Known rows, with every step that occurs
notuk, vofu, luto: [ 15 -15   1  16 -13 -13 -28   7  15  18  13  21  10 -15  -4   0 -17  -2
 -20  16 -23  -4  -5  19 -22  -9  -9 -14 -19 -11  17]
labu, tini: [ 10 -22   3   7  -9   4 -14   6  -8 -15  12  25 -16  -4  13  13   8  -1
  15  -2  -9  -8  36  -7 -19 -13 -21   4  -9  -8   0]
ridanor, fulap: [ -1  -5  -2   5 -13 -10 -24  14  -8   2  17   6   2 -16  -8  -5   0   8
  19   8   0  17   2   9 -20 -10  -4   9 -16 -25  -1]
labu, tini, fulap, ridanor, libof, vofu, notuk: [-10 -11  48  -3   3  -8 -47  -8   2  -5   3  69 -33  14  43   0  15 -20
  18  -6  -1   7   9  -8 -25 -29  -2   0 -31  -3   8]
demet, fulap, tini: [  0  -4  20 -14   2  16 -25  11   5   4  -4  -4 -30   3  14   3 -15  -2
 -15  29  -8   3  -5  13   9 -28 -34   6 -17 -33  -6]
notuk, vofu: [ 10 -24 -14  12 -14  -2 -26  12   8   6  19  31   6 -19   3  10 -20  -5
  -6   2   4   1  12  24 -29  -1 -17  -2 -25 -14  15]
libof, ridanor, fulap, tini, labu: [ 11  10  10  -3  -1  -3 -20 -11  -3 -26   6  13   0  -3   0  15  -4  -8
  -1  28 -12  14  -2  27  -4 -19 -22  11 -16 -21  15]
luto, vofu, fulap, ridanor, libof: [ 13 -17  21 -11   3  11 -31  -7   8  14  19  37   5 -11  -4   8   8  -9
   3   2  20 -13  16  31   3 -11   2   4 -57 -40  -2]
luto, vofu, fulap, tini, labu: [ 21 -19  32 -12   1  10 -21  -9  34   3  11  13   7 -12   4  10 -45  -3
 -35   1  16  -9  18  34 -12  -7 -36  -2 -47 -21  30]
fulap, vofu: [  6  -5   9  -2  -6   4 -33  14  -1   6   8  22  -2 -19 -10  26 -37 -11
  -2   8   2   2   1  11  -1 -19 -21 -12 -19   2  12]
labu, tini, fulap: [ -6 -13  23   6 -17  -2 -25   3  -1 -17   7  31 -12  18  21   3  18  17
  25  -1 -10  -3  19 -12 -29 -15 -22  -2 -22  -6  19]
vofu, fulap, ridanor: [  8   4  19  -5   1   1 -25   6 -10   9  19  16 -12  -8   0   8   2  -9
   4  22   5  -9   6  21  -4  -8   1  11  -3 -27  15]
tini, fulap, ridanor, libof, vofu, notuk: [-14   0  41  -6  13 -19 -41  -4  13   7   5  60 -25   1  24  -3   1 -19
   6   5   0  23 -13   7 -13 -23   3   1 -30 -15  16]
demet, fulap: [  1 -14  14   2  -3   4 -34  14   8  -1   2  -1 -30   1   3   3   7   8
   8  23   0   7  11  11   1 -13 -16  10  -7 -37   2]
luto, vofu, notuk: [ 28 -37  27  19   0  -8 -17   5  31  22  18  22   0  -9  -3   7 -29 -14
 -12 -11   5  11  24  20 -17  -9 -23 -13 -23   2   8]
notuk, vofu, fulap, ridanor: [  8 -10   9   4 -15   5 -37   7  -7  14  28  32   3 -14  10   7 -16 -12
  -5  16  18 -13   7  34 -29  -1   0   4 -21 -22  22]
luto, vofu, fulap, ridanor: [ 10 -14  28   7   5   7 -27  -1   4  16  22  25   3 -11 -10   7 -10  -9
  -1   6  23 -13  26  27  -8  -7  -3  -1 -28 -26  12]
demet, fulap, tini, labu: [  5  -1  21 -23  11   9 -24   0  19 -11  -1  -7 -29  -2  18  12 -15   3
 -28  31  -5   7  -2  25   4 -17 -37  12 -18 -30  16]
luto, vofu: [ 12 -28   8  15   5  -1 -12   5  17   7  16  25   6 -18 -15  12 -15  -1
  -2  -8  10   0  32  19  -8  -8 -19  -9 -34 -17   4]
demet, fulap, modu: [  2  12  23 -10  -7  14 -38   4  -2  -7   3   9 -25 -11   7   0   6 -11
  -5  39   6   4 -12  17   9 -26 -19  18  -8 -29  -9]
vofu, libof, ridanor, fulap: [ 14   0  15  13 -18 -14 -31  -1   0 -11  11  24 -11 -13  -6 -12  23 -11
  28  24  -9  13  11   4  -5 -13  -3   3   3 -22  20]
labu, tini, fulap, ridanor: [-11   3  26   1   1   0 -19  -6 -20 -14  13  38 -15  16  21  11  27   9
  27   9  -7  -8  11  -7 -21 -19 -10   1 -13  -2  15]
notuk, vofu, fulap, tini, labu: [ 16 -14  11 -14 -19  11 -33   0  23   2  15  20   7 -12  23   9 -49  -7
 -39  11  11  -7  -2  41 -32  -1 -34   5 -39 -17  43]
notuk, vofu, libof, ridanor: [ 23 -20   6  17 -21  -6 -33  -3  12  -7  12  50  -3 -18   3   3   3 -24
   2  20  -5  -1  22  16 -14  -4 -15  -8  -5 -10  36]
libof, vofu, luto: [ -1  -7  18  21  12 -20 -35   8  16   8  -6  28 -19 -22 -13  -2 -15 -10
 -19  14 -25   4   7  -4  -5 -21   3 -11  -1 -24  12]
tini, fulap: [-11   0  21   4  -6 -11 -18   5  10  -2   9  21  -4   6   3   0   4  17
  12   9  -9  11  -4   4 -16  -8 -17   0 -25 -17  27]
luto, vofu, libof, ridanor, fulap, tini: [ 18 -12  32   9 -10   1 -27 -12  11   0   9  32   3 -13 -10 -10  -9 -17
   2  13   0   5  17  17  -1 -32 -23 -10 -33 -16   9]
libof, vofu, fulap, tini: [ -7  -7  28  -3  -3   8 -41  13  12   8  -6  29 -25 -13   9  -2 -46 -20
 -25   6   5  -6  12   5 -11 -25 -17   4 -23 -34  16]
modu, fulap: [ 16  -2   8  -6 -10  11 -21  -1 -12   0  12   3 -17 -13  -3  -7  -8 -20
   8   7   4  24  10   3 -13  -7  -6   6 -11 -19   6]
fulap, modu: [ 10  18   9  -9  -1   3 -15  -1  -7  -5  15  25  -2 -27   0  11  -7 -20
 -10  21   0   2 -10  16   1 -22 -19  13  -9 -13  -2]

Rows
[-21  -3  18 -11  22   5 -55   4  -3  -6  -6  41 -44 -10  12   5  17 -14
   8  24  12   8  10  13  13 -24   8  17 -28 -57 -15] -> demet, fulap, ridanor, libof, vofu
[  7  -4  36   0 -12   0 -60  11  11  18 -10  -2 -21   1  -8   7 -20   4
 -12  37 -17   0 -20  10  13 -34 -16 -24 -12 -13   8] -> demet, fulap, vofu, luto
[ 21  -3  16  11  -6  -8 -17  -6   7 -13   3  33 -18 -14  -3   5  19 -21
  11  25 -18   0  22   1  10 -11 -13  -1  12 -15  28] -> vofu, libof, ridanor
[ -1  -5  29 -11   6   3 -39   0  26  -9  -6  24 -20 -19  15   6 -49 -16
 -37  10   8   0  13  18 -16 -12 -21   9 -20 -30  38] -> libof, vofu, fulap, tini, labu
[-23  19  37  -3  20 -22 -43 -10   7   4  -4  54 -16  -2   2  -6  20  -1
   0  22 -22   6 -25   2   2 -29  15  -6 -37 -33  14] -> tini, fulap, ridanor, libof, vofu, luto
[ 17 -30  25  12 -16   5 -31   7  23  14  15  19   5  -7 -11   0 -19   1
  -4  -5  20 -10  31  20 -16  -4 -17  -5 -37 -28  15] -> luto, vofu, fulap
[ 16   0  15  -2 -40  15 -48   5   4   8  22  35  12 -22  12  -4 -28 -22
 -19  22  22 -10 -10  34 -28 -12 -16   9 -28 -17  16] -> notuk, vofu, fulap, modu
[ 11   4   7 -21  15   2   0  -8  13 -11   7  10  -4 -18  10  22 -27  -7
 -31  15 -13   5   1  22  -4 -10 -35   9 -17 -13  24] -> fulap, tini, labu
[ 24  -7  31  19 -29  -5 -56  10  -3   7  10  23  -7   2  -7  13 -27 -25
  18  18  -3  21 -10  18 -11 -31 -13 -14  -4  14   8] -> libof, ridanor, fulap, vofu, notuk
[  8   0   2  22 -15  -7 -30   6 -13 -13  12  19  -6  -1 -14   6  18  -4
  31  22  -8  15  12  13  -7 -16  -3   7  -6 -27  -2] -> libof, ridanor, fulap
[ -7  -7  20 -20  -5  13 -44   4  17   7 -10  41 -22 -13  17  -2 -30 -22
 -19   3   4  -3   2  10   1 -25 -16   9 -49 -45   2] -> ridanor, libof, vofu, fulap, tini
[ -4  -1   8  -2 -19   0 -47  15  -7   9  12  14   5 -21 -12   9 -31   5
  16   8   8  14 -11  14 -16 -24 -10  -9 -26  -5   6] -> ridanor, fulap, vofu
[ 12  13   6 -31   9  18 -22 -14 -28   2  18  25 -17 -13   3   3  19 -32
  17  12   5  21  -7  15   7 -12  12  15 -30 -30 -12] -> modu, fulap, ridanor, libof
[  1   6  -4 -19  20   1 -10  -5 -15   1  16  35  -7 -16   2  20  24 -15
  10  15  -6   2  -2  21  11 -12   2  14 -28 -32 -10] -> fulap, ridanor, libof
[-27  -4  28  -7   9  -2 -44  -7 -11 -22  -1  72 -26   5  27   6  26  -3
  26  -2   3   0  17 -11 -16 -28   6   5 -43 -25   5] -> labu, tini, fulap, ridanor, libof, vofu
[ 16 -30  24   4   3  -9 -14  -3  30   9  13  31  -1 -30  -8  -6 -10  -6
  -4  -5   6   0  33   8  -5  -6 -20 -14 -24 -12  24] -> luto, vofu, libof
[ -4  13  34  -4 -22   9 -29 -10 -11 -23  11  41  -5   6  26   1  15  -2
  13  14   0  -4  -4  -7 -22 -30 -25   6 -22   2   9] -> labu, tini, fulap, modu
[ 14  10  24  20 -23  -9 -59   5  -8   4   2  16   3  -1 -26  10  -9  -8
  12  33 -25   5 -22  12   4 -37  -1 -21 -11  -3   6] -> libof, ridanor, fulap, vofu, luto
[ 28   3  35  -7 -23  17 -51 -11 -11  -9   0  29 -24 -13  -5   2 -16 -47
  11  23   3  20   4  -2   7 -25  -9 -18  -4   7  31] -> modu, fulap, vofu, libof, ridanor
[ -9  -1  24   8  10  -3 -44   8  -4   5   7  38 -25 -17   1   5 -15 -19
  -2  14  16  -4  20  11 -10 -12  10   9  -3 -33  18] -> libof, vofu, fulap, ridanor
[  8 -23  17   0   4 -11 -39   8  25   9   0  46 -26 -14  17   3 -18 -30
  -7  -6  -3  20  12   5 -10 -16  -6   3 -26 -21   1] -> ridanor, libof, vofu, notuk
[ -6   2  18  -4  15   5 -29   8 -12   2  10   5 -33  -2   4  10  19  -2
   8  34   3   3   5  18  10 -15  -4  13  -1 -33  -3] -> demet, fulap, ridanor
[  7  -7  50   6 -30   1 -55  -9   1 -25  -4  55 -17  16  18   9   8  -6
  28  15 -11  -7  13 -19  -9 -35 -26 -27 -14  21  44] -> labu, tini, fulap, vofu, libof, ridanor
[ 19  -5  15  -5 -21  -6 -37 -15  15 -15  13  36   8 -20  15  -6 -17 -18
 -15  26  -2  12  -2  34 -25 -13 -26  -1 -24 -11  43] -> notuk, vofu, libof, ridanor, fulap, tini, labu
[ 14 -25   4   9 -33   6 -41  14  13  13  19  24   5 -10   8  -1 -26  -4
  -7   6  14  -8  12  28 -35   2 -14   1 -27 -24  25] -> notuk, vofu, fulap
[ -3 -17  13  -6 -12   2 -53  10  19   3  -4  44 -19 -15   6  -5 -10 -12
   3  -1  10   1  15   6  -7 -10   1  13 -39 -49   9] -> ridanor, libof, vofu, fulap
[ 15   1  22 -21  -4   7 -18  -5  21  -3   8   3  -6  -8  14  11 -34  -6
 -31  18  -2  -5  -2  27  -9  -6 -34  13 -22 -22  35] -> vofu, fulap, tini, labu
[ 20   9  16 -32   7  19 -13 -17  -2 -11   9  -1 -15 -14  13   6 -31 -26
 -25  15   1  24  -5  17  -9 -10 -26   8 -22 -13  22] -> modu, fulap, tini, labu
[-13   5  32  -7  21  -9 -59  -1   3   6 -12  31 -41  -7   4  -3  23 -13
  -6  37 -14   1 -11  11  21 -32  17   4 -22 -53 -12] -> demet, fulap, ridanor, libof, vofu, luto
